Each row was made from one small tree. The marks that hang from a mark follow it in brackets, in alphabetical order. Every link used is in the known rows. Write each row's tree.
(in the rows, 128 means zero)
Known rows:
dileme[pezer[raku]]: [213 139 137 189 72 132 153 134 133 72 123 155 116 126 125]
raku[gasem pepoz[tobinik] pezer[dileme[kemema] panuk]]: [49 131 102 103 183 128 85 114 112 186 140 82 156 176 130]
dileme[kemema]: [198 65 151 128 102 158 148 150 161 59 172 183 112 59 134]
dileme[kemema pezer[raku[gasem]]]: [184 144 108 135 109 138 103 141 132 84 151 150 166 132 162]
raku[gasem pepoz pezer[dileme]]: [61 115 155 100 163 140 175 114 108 191 132 112 118 174 97]
gasem[raku]: [161 105 173 108 73 145 179 138 147 103 159 184 86 67 112]
tobinik[pepoz]: [180 76 127 133 62 145 211 141 182 80 121 175 92 30 118]
kemema[dileme[pezer[panuk raku[gasem pepoz]]]]: [108 172 102 169 154 115 88 138 106 139 95 99 136 153 149]
pezer[dileme[kemema] raku[gasem pepoz[tobinik]]]: [89 137 75 92 129 90 127 115 160 172 128 125 159 151 143]
kemema[dileme]: [166 57 162 165 103 163 173 167 142 95 173 174 86 47 120]
gasem[raku[pepoz pezer]]: [76 131 160 82 123 133 176 118 142 130 169 149 86 142 80]
gasem[raku[pepoz]]: [116 122 164 86 96 125 187 121 174 111 142 171 70 95 99]
gasem[raku[pepoz[tobinik]]]: [89 122 143 95 76 121 184 121 198 132 168 176 72 109 97]
pezer[panuk]: [191 101 177 175 101 151 158 134 128 92 105 156 90 71 129]
gasem[raku[pepoz[tobinik] pezer[dileme[kemema] panuk]]]: [68 140 102 77 152 111 74 113 113 165 145 83 144 157 117]
pezer[dileme panuk]: [191 95 164 175 115 141 146 131 96 129 76 119 108 77 124]
kemema[dileme[pezer[panuk raku]]]: [192 139 118 216 109 127 88 153 87 90 108 114 129 105 146]

Which tree is each row?
[117 157 90 105 162 88 90 114 106 158 65 88 169 141 159]  pezer[dileme[kemema] panuk raku[gasem pepoz]]
[203 82 137 144 134 140 99 138 98 102 103 119 139 66 149]  pezer[dileme[kemema] panuk]
[116 187 73 138 134 104 68 117 152 118 114 113 162 177 164]  dileme[kemema pezer[panuk raku[gasem pepoz[tobinik]]]]
[63 122 166 104 148 149 187 121 141 154 158 148 101 165 93]  raku[gasem pepoz pezer]
[227 151 108 177 109 124 66 139 111 50 104 121 159 116 161]  dileme[kemema pezer[panuk raku]]
[229 108 137 172 122 160 79 145 118 43 130 137 129 91 154]  dileme[kemema pezer[panuk]]
[146 185 93 130 153 109 67 121 126 100 91 110 161 164 162]  dileme[kemema pezer[panuk raku[gasem pepoz]]]
[165 97 138 140 157 148 88 136 72 114 127 91 154 116 129]  raku[pezer[dileme[kemema] panuk]]
[101 153 134 115 112 104 187 119 160 147 111 159 115 143 121]  pezer[raku[gasem pepoz]]
[186 165 95 149 134 103 72 123 132 59 88 112 142 145 153]  dileme[kemema pezer[panuk raku[pepoz]]]
[199 100 108 130 103 114 127 137 117 99 118 133 156 92 141]  pezer[dileme[kemema] raku]
[74 159 114 124 93 100 188 116 190 163 131 162 112 156 119]  pezer[raku[gasem pepoz[tobinik]]]
[50 136 143 88 102 127 174 117 170 144 188 151 86 156 77]  gasem[raku[pepoz[tobinik] pezer]]
[79 130 122 91 203 134 90 119 88 169 116 80 160 162 133]  raku[gasem pepoz pezer[dileme[kemema] panuk]]
[92 87 108 101 147 130 131 122 147 139 175 117 130 156 106]  raku[pepoz[tobinik] pezer[dileme[kemema]]]
[161 148 104 127 140 109 80 131 82 151 82 101 187 109 168]  pezer[dileme[kemema] panuk raku[gasem]]
[37 153 143 130 144 137 147 113 141 177 139 119 111 176 107]  raku[gasem pepoz[tobinik] pezer[panuk]]
[83 174 81 178 133 110 87 131 134 157 119 104 137 168 149]  kemema[dileme[pezer[panuk raku[gasem pepoz[tobinik]]]]]
[73 149 104 123 105 94 173 109 156 203 106 127 131 164 120]  pezer[dileme raku[gasem pepoz[tobinik]]]
[106 135 179 147 143 163 144 135 89 150 136 127 126 135 118]  raku[gasem pezer[panuk]]
[121 87 138 97 158 161 123 140 89 155 172 122 163 132 129]  raku[gasem pezer[dileme[kemema]]]
[66 144 150 123 183 132 136 109 82 195 93 81 129 174 111]  raku[gasem pepoz pezer[dileme panuk]]
[95 138 121 67 171 118 75 119 89 144 126 79 146 143 115]  gasem[raku[pepoz pezer[dileme[kemema] panuk]]]
